Known rows, with every way that one mark hangs from another
raser(sakef): [-10 -23  -5  30  -4   9 -14 -10  -6  22   7  15 -30   5  -1  15 -16  11
 -20  25   7  42   8  34 -13   5 -28 -17  -9   3  -7  26]
kuda(buno): [ -1   9   4 -10 -16  -6   7  -5  -7  -5   0 -31  19   6 -15   4 -18   4
 -13 -10  27  19  18 -19 -11   8  17  30  19   4 -26   8]
bufa(mukon(rokuren(sakef(raser)))): [101 -20 -19 -20  -3   3  14 -45  11  -2 -20 -11  40 -30  16  33  23  -8
  -7 -12   3  -5   8  11  -1 -11 -19 -23  12   3  -3  -7]
rebut(rokuren(fesil)): [ -6  26   1 -38 -30  -1  20   2  28  -5  -5 -16 -19   6   0  32   0 -22
 -27  -6   6  42   2 -11 -25  14  -9 -16  -2  -8  -5 -35]
sozo(mukon): [ 44  25  15   5 -37  -7 -34 -17  10  -2  23  -2  16   3 -23  21  15 -10
  29  -8   1 -13  -4  26  -4 -10  -4  -4   7   6  11  12]
loko(raser(sakef)): [ -8 -33   2  38 -27  -1  -6 -42   5  38   8   5 -27 -39  32   4  -7  19
  -5   6  19  48   4  42 -15  -3 -22   5 -10   2   0  29]
mukon(bufa rokuren): [ 81 -30  -7 -14  -7 -35  23 -33   9   5   1 -21  59 -15  33  -4   6  -4
 -39 -55  37  13   6 -20  -4 -14  -1 -26  -8  14 -20  26]
bufa(mukon(rokuren(fesil sakef(raser)))): [101 -18 -22 -33  -7  -3  13 -47  29  -3 -21 -24  39 -31  12  50  24 -12
 -10 -16  -4  15   7  18  -6  -5 -28 -27   9  -1  -6 -13]
lano(buno): [-39 -28 -17   6  24   6   6   8   1  -1  12   1 -10   2   1   1 -10  22
 -21 -25   2  15 -12 -28 -15  -8 -29  -8 -34 -33  -1  12]
kuda(buno(mukon(bufa)) sozo): [  3  10  13  -8 -36  -8  31 -58   2 -29 -16 -28  86  21  -6  47 -12 -39
 -17 -32  34  37   8 -33 -17   9  -1  46  73   1 -31  59]
buno(mukon): [ 21  11   9   2   7   8   2 -18  -1 -41  -5 -15  24  34   9  19  23 -38
  -4  -1   3   6  -4   3   2  -5 -24   9  17  16  24   3]
zokek(gime): [-37 -25   0  -5  -2   5 -17 -17 -11  10  13   4  -7 -22   2   6 -19 -27
  12  28 -14 -23   8  10 -36 -10  43 -23  -7   6   4  15]
buno(mukon(rokuren(fesil tere))): [ 63   7  10 -24  17 -10   3 -34  12 -41  -8 -32  52  17   5  26  22 -44
 -28 -18   4  37  20  13   9 -11 -42 -29  -3  23  17 -13]
sakef(raser): [  3 -22   9   8  19  -8  -3 -20   3  -8  -8  12  -7 -21   7 -31  -8  10
  19  15  23   0 -12  16  -6  23   7 -26 -14  -4 -13  24]
rokuren(mukon): [ 28  42  -4  -1 -24 -10  -9   4   1   3 -15 -16  10   7  11  22  14  18
   2 -21   2 -35   9  14   9  16 -13 -26  20 -24  -2  11]
kuda(buno(mukon) sozo): [-15  14  17  -4 -35   2  24 -45   0 -26 -21 -28  66  20 -18  47 -12 -40
 -15 -16  22  37  22 -31  -9   6  -5  44  70   3 -26  46]
buno(mukon(bufa)): [ 47   7   2   0   7  -8  11 -39   2 -44   0 -14  49  36  27  18  23 -37
  -7 -26  22   6 -24   1  -9  -1 -18  13  22  14  17  19]
rokuren(fesil mukon(bufa) tere): [ 75  54  -5 -45  12 -46  -5 -43  27 -14  -7 -22  60  -3   9  37   2  19
  -1 -52   3  10 -10  54  -4  33 -34 -52  10 -37  -8 -12]
gime(sozo(mukon(rokuren))): [  7  -2   3   5 -18 -12  -5 -18   4  14 -10   0  36 -10   6  20  -1 -10
  16 -22  11   0  -8   1  38 -29 -11  11  -2  -8   6  30]
sozo(mukon(bufa)): [ 71  19   9   2 -35 -23 -23 -38  14  -5  28  -1  42   5  -5  20  15  -9
  27 -31  19 -13 -24  23 -13  -6   0   0  13   4   4  29]
tere(rokuren(fesil mukon sakef(raser))): [ 37  -2   6 -32   0 -17   8 -45  53  -9  -6 -32  11 -24  23  77  19 -25
   7  -7 -24  -1   0  10  -3   8 -13 -70  18  -8  -6 -43]
rebut(rokuren(mukon sakef(raser))): [ 15  10   9 -19 -24   3  23 -18   2  -7 -31  -6   0   5  36  35   0   5
  -2  -6  16   1  -2 -10 -13  19   2 -49  26 -18  -1 -19]
zokek(gime(sozo(mukon))): [-47 -20   2   2 -11   2 -23 -30 -10  17   8  11  11 -23   4  21 -21 -32
  35  20 -10 -27 -10  17 -14 -24  38  -5  -3  -5  12  35]
mukon(rokuren(fesil tere)): [ 59  -7   3 -38  15 -25   4 -21  21   1  -4 -25  40 -25  -6  12  -1  -8
 -35 -24  -1  44  35  13  10 -10 -27 -53 -27   9 -10 -27]
rokuren(mukon sakef): [ 33  -5  -1  -8 -11  -3   5 -23  -1  -3 -32 -20  30   6  38  64   8  19
  18 -17 -12 -17  -1   3   8   3  -6 -37  45 -19   9  -8]
lano(buno(mukon(rokuren))): [ -1 -29 -12   4  25   6  10  -5   4 -25   6 -20  18  18  12  15  10  -6
 -40 -35  10  25   2 -33  -8 -22 -48 -18 -31 -12  10  15]
rokuren(fesil mukon tere): [ 49  61   0 -43  12 -29 -15 -22  25 -11 -12 -21  35  -5  -9  39   2  17
   2 -28 -15  10  10  55   6  29 -39 -56   4 -36  -1 -29]
mukon(bufa rokuren(fesil sakef)): [ 86 -59  -9 -40  -4 -39  32 -55  33  -2 -10 -42  71 -20  45  53   6 -10
 -32 -56  20  54  -1 -18 -14 -13  -8 -39   5  13 -16   5]
lano(buno(mukon)): [-23 -18 -11   7  28  11   7  -4   1 -30   8  -9   7  27   8  15   7  -3
 -23 -26   5  20 -15 -24 -15 -12 -46  -3 -24 -21  15  14]
kuda(buno(mukon(rokuren(tere))) sozo): [ 12   8  20 -13 -26  -6  26 -51  -3 -24 -22 -32  88  11 -19  39 -14 -41
 -31 -24  25  44  40 -28   1  -3 -12  21  59   9 -30  39]
rokuren(mukon(bufa) tere): [ 71  53   0 -15  20 -33  -5 -35  -9 -10  -6   4  63   2  18   0   0  28
   5 -44  15 -32  -9  43  10  21 -16 -45  14 -32  -4   2]

Rows
[ 37   8   2 -36 -11 -13   9 -34  51  -4  -1 -38  15 -14  19  94  23 -31
  -1 -15 -35   2   5   3   0  -3 -18 -56  27  -6   1 -54]	tere(rokuren(fesil mukon sakef))
[112  15  11 -24 -25 -41 -20 -53  28  -5  26 -18  71 -13  -9  27  15 -14
   1 -48  18  18   1  32  -7 -12 -18 -37  -4   9  -3  11]	sozo(mukon(bufa rokuren(fesil tere)))
[ 26 -42  14 -41  63 -17   6 -67  23 -26 -21  -1  37 -28  12  37 -23   9
  28   9 -12  62 -16  45  -9  17 -13 -59  -1  -9   2 -40]	rokuren(fesil sakef(raser) tere)
[ 15 -20   7 -34   7  -7  15 -37  51  -7   8 -28   7 -20  12  78  12 -44
  -3   0 -36  26  -1  -6  -7 -14  -8 -39  11  10   2 -62]	tere(rokuren(fesil sakef))
[ 16 -31  10 -29  17 -10  14 -48  52 -11   4 -22   3 -30  15  63   8 -38
   5   8 -25  26  -5   1  -8  -2  -4 -52   4   8  -5 -50]	tere(rokuren(fesil sakef(raser)))
[ 59  38 -15 -36 -32 -38   0 -26  42  -5  -9 -41  34   3  21  58  16  10
  -6 -53   8   8 -12  22 -15  32 -26 -29  19 -33 -13  15]	rokuren(fesil mukon(bufa))
[ 92 -19  -1 -21  23 -39  19 -46  -1  -1   4  -6  79 -20  26 -18  -3   2
 -35 -52  34  14   7   2   4 -12  -7 -42 -16  10 -17   7]	mukon(bufa rokuren(tere))
[ 33  41   1 -31 -20 -19  -2 -17  53   0  10 -35   1 -12   1  63  26 -33
 -13 -18 -26 -10  13   9   3   7 -22 -49   8 -10  -6 -42]	tere(rokuren(fesil mukon))
[ 53  13   3 -48  25 -22  -1 -48  22 -19 -29 -26  53  -7  18  80  -3  20
  18 -23 -28  28   0  46   5  16 -31 -66  29 -29  10 -46]	rokuren(fesil mukon sakef tere)
[ 51  -4  14 -13  46 -13  -2 -56 -13 -19 -34   8  50 -15  32  21 -11  37
  35  -5  -1 -14  -5  47  14  19  -8 -78  25 -27   5 -18]	rokuren(mukon sakef(raser) tere)
[ 26  22  15 -28   9  -3  19 -31  -8 -14 -30   8  19   0  28  21 -10  11
   2  -5  13   1   1  12  -3  20  -4 -66  19 -22   1 -38]	rebut(rokuren(mukon sakef(raser) tere))
[ 49  34   0 -12 -14 -21   7 -25  30   1  14 -17  21  -8  19  35  24 -24
 -11 -29  -5 -40   1  -2   4   1  -7 -41  16  -7  -9 -20]	tere(rokuren(mukon(bufa)))
[ 54   4  -2 -37  -9 -25  16 -50  54  -6   2 -39  32 -14  32  91  22 -30
  -2 -31 -22   0  -7   1  -7   0 -15 -54  28  -8  -5 -42]	tere(rokuren(fesil mukon(bufa) sakef))
[ 24   0  14 -12 -39 -14  35 -59   5 -24 -19 -38  96  13  -3  45  -9 -43
 -34 -43  39  43  26 -41 -10   1  -5  31  66  10 -37  60]	kuda(buno(mukon(bufa rokuren)) sozo)
[ 60 -39   6 -43  25 -20  14 -40  19  -5 -15 -28  53 -26  12  40  -5  -7
 -24 -21  -9  57  28   6   9 -17 -20 -60 -10  13  -2 -39]	mukon(rokuren(fesil sakef tere))
[ 54  -2  10 -44  39 -27  -3 -63  24 -22 -35 -18  47 -21  23  59  -9  27
  30 -13 -11  27  -7  59   1  33 -25 -85  19 -32   1 -29]	rokuren(fesil mukon sakef(raser) tere)
[ 36  -2  -7 -39 -19 -16   4 -30  36  -8 -32 -46  27  -1  30 102  10  11
  14 -25 -23  25  -3  14  -6  15 -23 -43  39 -23   5 -19]	rokuren(fesil mukon sakef)
[ 84 -73  -1 -14  10 -34  32 -61   9  -3 -14 -17  69 -26  54  11   0   2
 -19 -44  39  24  -6 -18  -7 -11   8 -47   2  16 -19  25]	mukon(bufa rokuren(sakef(raser)))
[ 83 -29   2 -25   4 -19  24 -57  23 -42 -12 -44  74  20  40  56  27 -45
 -26 -41  17  45  -7  -9  -8 -14 -30 -19  19  25  14   6]	buno(mukon(bufa rokuren(fesil sakef)))
[ 89   1   5 -27  18 -26  15 -52  17 -44  -3 -32  77  18  22  25  22 -41
 -32 -42  21  37   0  12  -1  -7 -37 -26   2  20  11   2]	buno(mukon(bufa rokuren(fesil tere)))
[ 99  12 -25 -34 -19  -4   7 -28  29   1 -10 -26  32 -24  -4  42  29 -15
 -24 -24  -6   7  15  15  -5  -7 -34 -14   2  -3  -5 -12]	bufa(mukon(rokuren(fesil)))
[ 24  14  19 -19 -74 -19   3 -48  22   4  -3 -39  74 -10 -41  61 -14 -28
 -11 -33  20  44  39 -21 -11  -2  -1  17  55   3 -43  51]	kuda(buno sozo(mukon(rokuren(fesil))))
[ 54   4   4 -15 -15 -19  20 -32  -2 -30  -2 -52  64  23   6  15   3 -24
 -34 -38  49  30  19 -26 -11  -3   0  24  26  22 -18  25]	kuda(buno(mukon(bufa rokuren)))
[ 88 -70  -6 -36   5 -42  32 -67  35  -5 -13 -36  68 -29  49  37   1  -4
 -23 -49  31  54  -8 -11 -17  -3  -5 -51  -3  12 -21  17]	mukon(bufa rokuren(fesil sakef(raser)))
[100 -13 -24 -37 -13  -1  14 -41  28  -2 -18 -27  41 -25   9  61  27 -15
 -16 -21 -13  15  10  12  -5 -12 -29 -18  14   0  -1 -22]	bufa(mukon(rokuren(fesil sakef)))
[ 19  18  16  -5 -66 -19   7 -58  10  -1   3 -18  82   0 -28  47 -18 -19
   6 -36  33  22   9 -18 -19   6  12  38  68  -6 -41  65]	kuda(buno sozo(mukon(bufa)))
[ 77 -10   8 -15  47 -30   8 -77 -10 -21 -29   9  75 -15  49  19 -11  38
  33 -29  18 -15 -25  45   5  24  -3 -73  30 -29  -2   1]	rokuren(mukon(bufa) sakef(raser) tere)
[ 29  19  25 -11 -56 -16   2 -52   6   2  -3 -21  84 -11 -42  41 -20 -22
  -7 -29  23  30  40 -14  -2  -6   3  11  54   3 -40  46]	kuda(buno sozo(mukon(rokuren(tere))))
[ 95 -16  -4 -43  18 -48  18 -51  26  -5   3 -24  77 -25  19   8  -2  -6
 -39 -58  26  44   6  11  -4  -3 -19 -48 -19   5 -20  -1]	mukon(bufa rokuren(fesil tere))
[ 80 -17  17 -18 -34 -21 -22 -44  30  -3   8 -26  39 -18  -6  49  15 -15
  17 -18   3  25  10  20  -4 -15 -13 -42   1  16   1   7]	sozo(mukon(rokuren(fesil sakef(raser))))
[ 58 -10  -6 -11 -10 -18  15 -42   3  -6 -25 -21  56   7  55  63   9  22
  16 -41   7 -17 -20   1  -3   7  -1 -31  51 -20   2   9]	rokuren(mukon(bufa) sakef)
